Each row comes from the steps of one walk. Every step used is in the known rows, and no mark comes twice. Write the walk behind each row, first mark first.
Known rows
f/v/y: [-50.5  33.4 -22.0  -1.2 -16.3   5.1 -48.1  31.1 -23.1 -11.0  25.8  33.1
   8.6 -12.3  12.1 -11.5]
q/x/l: [ -3.6 -32.7 -18.5   3.1 -60.8  -6.1   3.0  28.5   6.6  35.5  31.9  -9.7
 -25.7  39.5  -2.8  49.7]
l/x/q/b: [-11.3 -20.8 -32.0 -32.8 -38.0  17.6  32.3 -30.0 -46.7  13.1  22.4 -24.4
  -1.4  21.8 -26.3  41.4]
x/l: [  9.2 -46.8  -3.4  -6.2 -48.0 -24.7 -12.7  26.2   5.8  31.5  12.4  -8.1
 -16.1   4.4  34.2  33.9]
l/x/q: [-11.2   6.1  -8.2 -19.3 -45.3   3.6  21.8 -31.6  -9.6   5.2   9.5 -21.6
 -25.3 -19.2  32.3  -3.4]
x/q/b/y: [-13.8  -1.1 -26.8 -42.9 -39.0  68.9   2.9   2.6 -20.5  -9.1  30.1  -3.5
  -7.7  44.4 -19.5  36.0]
l/x/q/b/f/v: [-42.3  22.3  -8.8 -53.9 -55.3   0.9 -24.2  22.8 -65.5 -10.9  17.5 -26.6
   6.6 -22.5   5.8  29.3]
q/x: [-25.9  20.1 -35.4   0.0 -35.3  19.1  29.4  20.9  16.6  10.8  48.2   3.9
  -0.1  50.1 -41.6  28.8]
v/y/b/f: [-33.3  36.5 -15.2 -31.3 -20.5  30.6 -29.2  24.8 -12.2 -11.1  -2.4 -35.1
 -12.4 -47.3  -4.4 -13.0]
b/y/x: [-21.3  20.4 -27.9 -23.9  26.2  47.4 -12.0   3.7  11.2 -18.6  41.8 -18.0
 -11.6  40.2  10.6 -21.0]
q/b/f/v/y: [-56.0  45.9 -21.2 -22.4 -23.5  18.1 -47.5  40.1 -42.3 -11.9  21.7  22.4
   8.2 -21.3 -12.3  -0.3]
y/x: [-17.0  16.3 -28.0 -11.0  27.6  13.2  -0.2   0.3  10.0  -4.7  35.2 -21.8
  -2.6  26.8  14.1 -14.2]
f/b: [-20.9 -26.4 -27.7 -43.6 -55.1 -36.1  22.6  21.6 -18.6  -1.6  15.0  33.7
  -9.4   3.1   0.5  -1.1]
v/f/b/y: [-34.6  15.1 -25.6 -44.9 -42.4  13.8   0.7  27.3 -22.6 -24.4  14.4   6.6
  -7.5  23.4   5.9 -25.8]
x/q: [ -4.6  20.8 -13.0 -18.3 -51.4  24.9  11.4  -5.4   3.6   7.7   6.5  -3.1
 -18.4  -0.4  27.2  26.9]
f/v/y/x/q: [-29.3  48.0 -30.0  -8.9 -17.1  44.5 -15.2  -6.5 -14.7  -6.1  20.6 -13.3
 -30.3  12.5  30.3   4.1]
v/y: [-34.8  31.1 -23.2   5.5  -3.4  14.3 -23.0  21.6   6.2  -0.6  20.6  35.7
   3.0  -9.8  -3.7 -21.4]
b/y/x/q: [-13.6  34.6 -23.0 -24.5 -19.8  62.6   1.1 -13.6   2.1  -8.4  21.5 -24.2
 -34.1  28.1  29.1   6.1]

Which walk is each row?
[-35.8  13.3 -32.8 -34.4 -48.0 -45.8  23.0  26.3 -42.0  -4.5  -1.8   5.2
   6.8   5.8   3.9 -26.3] -> v/f/b
[-55.8  53.6 -13.0 -17.5 -23.0  13.1 -54.3  42.7 -24.8 -14.8  17.4  27.7
   2.7 -33.9   5.9 -14.4] -> b/f/v/y
[-41.3  34.0 -16.6 -52.2 -40.2  17.8 -30.7  29.2 -62.6 -13.8  21.3 -26.7
   7.1  -3.7   4.3  36.7] -> y/x/q/b/f/v
[-11.4  -3.5 -43.9 -29.5 -19.8  43.8  23.8 -18.5 -40.0  11.6  28.8 -26.5
  -1.8  49.1 -27.7  51.3] -> y/x/q/b
[  1.0 -41.8 -22.3 -17.6 -17.4  18.9 -18.7  12.5  -9.9  17.8  30.7 -31.7
 -26.8  43.5  18.3  29.2] -> q/b/y/x/l
[-22.9 -13.9 -21.8 -51.7 -47.8  20.7   0.5  22.9  -7.6 -22.0  27.0  30.6
 -18.0  22.4   2.5  -8.5] -> f/b/y
[-11.2  31.4 -24.5 -16.3 -16.3  40.0  10.4 -14.8   1.3   1.1  17.7 -25.3
 -28.0  19.3  27.6  11.0] -> y/x/q
[-44.7  20.0 -10.3 -41.7 -41.9  -2.2 -46.2  35.4 -45.3 -18.1  11.1 -35.8
   6.6 -32.1  27.4  15.6] -> y/b/f/v
[-52.1  51.5 -22.5 -24.0 -34.3  30.6 -45.1  31.6 -44.5 -10.0  16.8  17.6
  -3.0 -22.9  -6.4   5.3] -> x/q/b/f/v/y
[-10.5 -21.3 -20.8 -17.5 -26.4  -3.1 -16.0  21.6 -16.0  10.7  17.7 -34.5
 -32.4  34.9  34.4   1.0] -> v/f/b/y/x/l
[-49.2  56.5 -29.7 -14.0  25.7  26.6 -40.5  20.7 -17.5 -16.9  33.6  -9.6
  -6.2   3.1   9.6 -30.0] -> b/f/v/y/x
[-49.8  44.6 -37.7 -17.7  24.7  33.1 -34.5  16.4 -33.4 -13.9  37.2 -13.8
  -2.9  14.7  -7.7 -15.3] -> q/b/f/v/y/x
[-56.6  46.1 -19.2 -24.1 -31.8  18.7 -39.7  18.7 -49.6 -11.7  17.9   9.4
  -4.1 -29.9  -1.6  -9.1] -> l/x/q/b/f/v/y
[-40.6  34.8   1.2 -46.1 -45.5  -9.4 -41.1  48.0 -38.2 -15.5  15.7  -6.0
  11.5 -30.9  21.4  17.1] -> b/f/v
[-20.1  39.8 -15.0 -56.1 -31.3  45.5   6.6  16.4 -32.1   0.6  10.2 -32.0
  -5.9  -8.4 -33.9  32.2] -> y/x/q/b/f
